What can hang from each mark:
R: G
K: P
P: M T U
G: B F R T
U: P
T: G P
M: P
Z: B V
B: G Z

Every row comes from one small tree of marks. The marks that hang from a mark follow it in brackets, in alphabetical order. Every link used is in the known rows. Which tree was each row made from?
Known rows:
G{B{Z} R T}: -1.55,2.54,-3.60,-6.74,1.52,-6.42,0.79,-3.30,-4.37,-0.41,-0.55,-5.00,1.74,3.82,1.15,2.81,-2.11,-0.70,-4.78,-3.96,-2.07,5.31,-1.39,3.28
G{B{Z} F R T{P}}: -3.86,-0.33,-2.07,-3.22,2.02,-4.42,-0.42,-3.56,-3.26,-0.54,-0.37,-4.88,0.54,4.12,2.45,5.25,-1.58,0.58,-5.49,-5.00,0.25,3.83,-3.11,0.35
K{P{M T{G{B F}} U}}: 1.32,-1.10,-0.38,-1.05,3.82,-3.30,-2.40,-2.94,1.31,3.19,1.32,1.06,0.46,3.35,-1.50,0.46,1.38,1.70,0.89,1.30,2.69,3.66,4.01,2.20
R{G{B T}}: 1.23,1.44,-2.90,-0.72,3.12,-5.46,3.94,-1.70,2.43,1.81,-2.43,-1.92,0.45,2.26,-1.00,-0.50,-1.04,-0.83,-0.52,-0.64,-4.00,6.96,-1.27,-1.06
R{G{F T}}: 0.36,1.24,-0.76,2.70,2.26,-0.36,2.59,-0.43,4.09,1.67,-2.38,-0.98,1.40,0.88,-1.08,0.38,0.02,0.91,1.33,-1.36,-2.02,4.94,-0.83,-2.72
Z{B{G{T}}}: -2.36,3.48,2.26,-0.55,0.97,-0.78,-0.35,-2.30,-3.15,0.74,-0.04,-1.78,0.50,-0.70,2.48,-0.15,1.13,-2.11,0.28,-1.51,-5.14,3.13,-0.43,0.73
G{B{Z} F R}: -4.91,1.66,-3.88,0.48,1.09,-4.72,-1.69,-1.54,-5.76,-0.89,-3.08,-3.30,0.57,2.87,2.64,4.37,-0.29,0.29,-6.06,-4.20,0.91,2.99,-1.91,-1.26
G{B{Z{V}} F T}: -3.36,1.94,1.43,-3.88,1.53,-3.35,0.77,-3.67,-3.95,0.86,-1.79,-2.69,0.30,4.05,4.35,4.46,-0.41,0.51,-5.06,-2.61,-1.18,5.14,-3.13,1.27
T{G{B{Z} R} P{M U}}: -0.08,-2.66,-2.95,-2.48,2.79,-7.55,-0.93,-5.12,-4.51,-2.43,1.36,-2.49,-1.41,4.19,-1.00,1.15,3.28,0.69,0.33,1.20,0.05,3.47,1.60,-0.25
U{P}: 1.56,-2.76,-0.25,2.74,2.63,0.03,-2.51,0.54,-1.44,-1.08,-0.14,-1.31,-1.47,-0.25,-1.94,0.69,1.97,-0.75,-2.20,-1.66,0.72,-3.85,-0.60,2.09
B{G{T{P}} Z{V}}: -2.64,3.08,3.50,-5.57,-0.50,-0.18,1.15,-3.76,-5.33,-1.57,1.25,-5.61,0.01,-0.06,0.60,1.61,3.28,-0.58,-1.33,1.02,-3.46,3.79,-2.38,1.79
B{G{F R T{P}} Z{V}}: -4.13,3.46,2.16,-2.86,-0.20,0.81,-0.39,-3.62,-5.39,-1.42,0.23,-6.69,1.14,1.23,0.76,2.95,2.86,0.21,-2.73,-2.15,-1.97,3.68,-2.78,-0.19
Z{B{G{F R T{P}}} V}: -3.42,2.54,3.92,0.79,2.50,1.32,0.76,-4.31,-4.30,2.25,-0.73,-5.72,-0.15,2.39,3.87,-0.68,0.31,-1.16,-2.58,-2.90,-3.64,2.13,-3.58,0.21
K{P{T{G{B{Z} R}} U}}: -0.62,0.33,-2.46,-2.09,2.33,-4.22,-1.54,-2.74,-0.87,1.66,0.85,-2.02,1.40,0.77,-1.66,0.43,0.83,0.86,0.54,1.14,1.05,2.07,1.69,2.95
P{M T{G{B F R}} U}: 1.25,-0.01,-2.45,-2.66,-0.23,-3.65,-1.62,-1.66,-0.62,1.27,1.68,0.70,2.29,5.06,-2.57,0.70,2.32,0.61,-0.22,-2.64,-0.19,5.76,5.19,3.15
Z{B{G{R T}} V}: -2.26,3.89,3.20,-0.83,2.35,0.32,1.55,-4.21,-4.85,2.21,-0.84,-5.84,0.41,2.27,3.22,-1.90,0.04,-1.84,-2.24,-2.45,-4.77,2.84,-2.78,1.78
M{P{T{G} U}}: 0.01,-2.23,-4.21,-0.22,0.59,-2.48,-1.51,-1.57,1.01,1.10,1.77,-2.22,1.55,1.13,-2.51,-0.31,3.87,1.96,0.67,-0.71,0.59,-0.56,0.60,0.23
Z{B{G{F T{P}}} V}: -3.28,2.23,5.36,0.67,2.30,1.57,1.13,-4.30,-4.05,2.35,-0.62,-4.51,-0.81,1.74,4.53,-0.52,0.98,-1.17,-1.94,-1.55,-3.97,2.15,-3.64,0.36
T{G{R} P}: -0.47,-2.83,-1.04,0.56,1.56,-2.43,0.15,-3.63,1.51,-1.42,1.42,-2.88,-0.79,0.85,-2.00,-1.62,0.27,0.79,1.55,1.38,0.23,-0.52,-0.07,-3.34
Z{B}: -2.60,0.87,1.38,0.97,1.49,-0.73,0.36,-1.28,-3.84,0.76,-0.98,-1.23,-0.62,-0.83,3.76,-0.49,-0.21,-1.02,-0.68,-0.78,-2.19,-0.02,-0.74,1.76
T{P{U}}: 0.28,-3.87,-0.67,0.42,0.36,-0.29,-0.62,-0.65,-0.92,-1.46,2.33,-0.69,-1.34,0.07,-0.51,1.40,2.22,-0.12,1.84,0.33,0.55,-1.87,-1.30,0.55
T{G{B{Z{V}} R}}: -1.94,2.10,-2.34,-2.00,1.50,-6.48,0.75,-4.58,-3.84,-1.06,-1.86,-3.85,0.31,2.55,0.24,-0.80,0.44,0.10,-1.79,0.84,-1.90,3.45,-0.28,-1.51

Write each row's tree:
-1.00,-2.35,-3.38,-1.04,1.41,-3.83,-0.26,-2.29,2.18,2.23,0.97,-2.86,0.45,1.74,-1.53,-1.06,1.27,1.73,-2.47,-0.40,0.80,0.32,-0.10,-0.86 => M{P{T{G{B}}}}
-3.46,4.88,0.21,-2.68,-0.82,-0.69,-0.08,-2.42,-7.63,-1.89,-0.80,-6.33,0.98,0.06,-0.07,0.80,3.31,-0.74,-2.65,-0.45,-2.51,3.13,-1.59,0.63 => B{G{R} Z{V}}
-1.34,1.97,0.47,-7.32,1.51,-5.31,2.39,-4.02,-4.55,0.53,-0.63,-3.72,-0.02,3.65,3.05,2.26,-1.01,-0.58,-4.49,-0.93,-2.71,5.21,-2.60,3.94 => G{B{Z{V}} T}
-2.63,5.38,-0.61,-4.95,-1.34,-1.55,-0.97,-2.18,-5.12,-2.55,0.62,-4.92,2.56,-0.68,-1.20,2.31,2.75,-0.86,-0.80,-1.77,-3.62,4.93,0.10,1.15 => B{G{R T} Z}
-2.52,1.52,-2.11,2.74,2.71,-4.32,3.07,-1.36,-1.79,0.86,-4.67,-2.71,-0.61,1.49,1.31,1.05,0.99,0.30,-2.74,-0.06,-1.84,5.39,-2.70,-2.63 => R{G{B{Z{V}} F}}
0.50,-3.81,1.16,2.06,1.91,-1.58,-2.05,-3.57,0.33,-1.35,1.80,1.29,-1.34,2.74,-0.91,1.18,4.39,2.06,3.70,1.88,1.50,1.30,2.14,-3.11 => T{G{F} P{M U}}
2.67,-3.26,0.85,-0.45,2.36,-0.77,-1.87,-0.42,0.58,0.54,1.54,-0.68,-0.84,1.66,-3.72,-0.92,1.81,-0.13,-2.62,-1.26,0.96,-0.83,3.20,4.36 => U{P{M T{G}}}
-1.84,-0.35,-2.96,-6.79,2.11,-6.33,1.26,-3.89,-3.79,-0.85,0.85,-5.90,0.23,3.74,1.16,3.10,-2.17,-0.53,-4.87,-3.37,-1.18,3.95,-2.55,2.97 => G{B{Z} R T{P}}
-0.29,-0.08,-2.23,0.17,2.63,-3.11,-2.40,-2.49,1.34,2.61,0.59,-0.94,1.57,1.49,-1.73,0.44,0.43,0.95,0.78,0.14,1.46,1.86,1.68,1.13 => K{P{T{G{B F R}} U}}
-3.80,-0.23,-0.97,-3.45,2.55,-3.74,0.55,-4.46,-3.99,0.31,-0.70,-6.28,0.18,5.24,3.19,4.48,-1.72,0.74,-6.47,-4.77,0.33,3.69,-4.23,0.86 => G{B{Z{V}} F R T{P}}
-3.35,2.06,-1.61,0.40,1.39,-5.06,-0.48,-4.34,-3.49,-0.79,-2.69,-3.16,0.56,2.86,1.18,0.70,0.88,0.82,-2.25,-0.29,-0.93,3.46,-0.67,-3.41 => T{G{B{Z{V}} F R}}
1.95,-2.17,-0.71,-5.40,2.80,-5.67,0.52,-3.61,-0.59,0.74,2.16,-0.62,-1.00,5.40,0.75,2.64,-0.15,-0.74,-1.56,-1.58,-1.51,4.96,-0.35,2.61 => G{B T{P{M U}}}
-1.19,1.47,-3.65,0.41,2.39,-6.06,3.51,-1.00,-1.79,0.08,-3.58,-2.53,-0.62,0.44,-0.13,0.04,0.71,-0.54,-1.68,0.89,-2.98,5.55,-1.52,-1.04 => R{G{B{Z}}}
-3.05,1.29,-0.67,-2.98,-1.42,-2.39,1.18,-2.03,-0.21,1.52,-0.22,-3.29,1.84,1.71,-0.54,-0.59,-1.10,0.09,-3.82,-1.56,-1.15,3.16,0.29,1.56 => P{T{G{B{Z{V}} F R}}}
2.23,-2.58,2.48,-4.44,1.97,0.04,1.11,-2.36,2.44,0.84,3.14,-0.82,-0.51,2.80,-0.36,0.83,-0.93,0.83,0.30,-0.66,0.36,2.16,0.47,2.32 => G{T{P{M}}}
1.03,-2.31,-1.01,0.71,1.21,-0.58,-1.93,0.02,0.56,-0.13,0.83,-2.69,0.26,-0.20,-3.94,-0.92,0.92,-0.89,-2.72,-2.38,-0.19,-2.56,0.82,3.24 => U{P{T{G{R}}}}
0.24,-0.36,-0.30,-3.27,0.39,-3.07,0.02,-1.95,2.03,2.65,1.12,-0.02,1.20,4.85,-1.83,-0.87,-0.94,0.87,-3.24,-1.91,0.82,5.66,4.78,1.76 => P{M T{G{B F R}}}
1.15,-4.00,1.93,-0.73,2.44,-2.44,0.30,-4.03,1.70,-0.71,2.30,-0.11,-2.36,2.28,-1.41,-1.41,1.71,1.56,2.07,3.62,1.11,1.25,2.31,-2.31 => T{G P{M}}
-2.02,2.57,2.73,-0.73,2.33,0.09,1.06,-4.46,-5.44,1.57,0.02,-6.02,0.09,2.31,2.98,-1.24,1.13,-1.88,-1.31,-2.36,-4.72,2.21,-3.16,2.06 => Z{B{G{R T{P{U}}}} V}
2.02,-1.04,-0.73,-2.22,3.78,-3.91,-1.84,-3.05,1.13,3.11,1.76,0.75,0.33,3.19,-2.00,-0.30,1.20,1.32,1.03,1.86,2.14,3.66,4.22,3.09 => K{P{M T{G{B}} U}}
-1.24,-2.63,-1.86,3.36,1.06,-1.51,-2.24,-3.19,0.05,-2.09,0.97,-1.75,0.25,1.32,-1.62,0.98,3.00,1.29,3.19,-0.28,0.49,-0.53,-0.19,-4.22 => T{G{F R} P{U}}
1.75,-2.99,-0.40,0.37,3.04,-2.04,-2.60,-0.84,0.02,0.77,0.65,-1.31,-0.62,3.11,-3.21,0.07,1.28,-0.18,-4.39,-2.91,1.17,0.14,2.66,3.30 => U{P{M T{G{B F R}}}}
1.30,-0.61,0.63,-5.21,0.19,-3.69,1.14,-2.00,2.06,2.55,1.84,0.66,0.41,3.95,-1.93,-1.81,-0.60,0.37,-2.29,0.32,-0.17,5.75,5.02,3.13 => P{M T{G{B}}}
-0.27,-1.96,-5.87,-0.52,1.21,-4.53,-1.62,-2.12,0.15,1.27,1.25,-3.16,1.66,2.42,-2.51,-0.05,3.13,1.46,-0.85,-1.87,0.34,0.39,0.25,0.13 => M{P{T{G{B R}} U}}
1.00,-2.47,0.01,0.60,1.08,-0.36,-1.65,0.10,0.75,-0.14,0.87,-1.75,-0.20,-0.63,-3.58,-0.86,1.37,-0.95,-2.26,-1.41,-0.50,-2.54,0.88,3.29 => U{P{T{G}}}
-2.81,3.14,3.99,0.74,1.86,0.41,1.34,-3.42,-5.63,1.96,-1.38,-4.26,-0.95,0.92,3.94,-2.06,1.32,-1.89,-1.97,-0.40,-4.41,1.70,-2.75,0.90 => Z{B{G} V}
-3.45,3.07,0.92,-3.06,-0.24,-0.29,-2.05,-2.55,-4.42,-2.28,1.07,-4.25,1.37,0.71,-0.31,4.03,3.37,0.47,-1.50,-2.35,-1.27,4.80,-0.03,-0.42 => B{G{F R T{P{M}}} Z}
-0.16,1.92,-0.06,0.26,0.44,0.61,-2.98,-1.98,0.30,-0.38,1.81,-1.81,1.82,2.61,-2.15,2.58,2.76,-0.38,0.85,-3.84,-1.83,4.40,0.61,-2.57 => B{G{F R T{P{M U}}}}
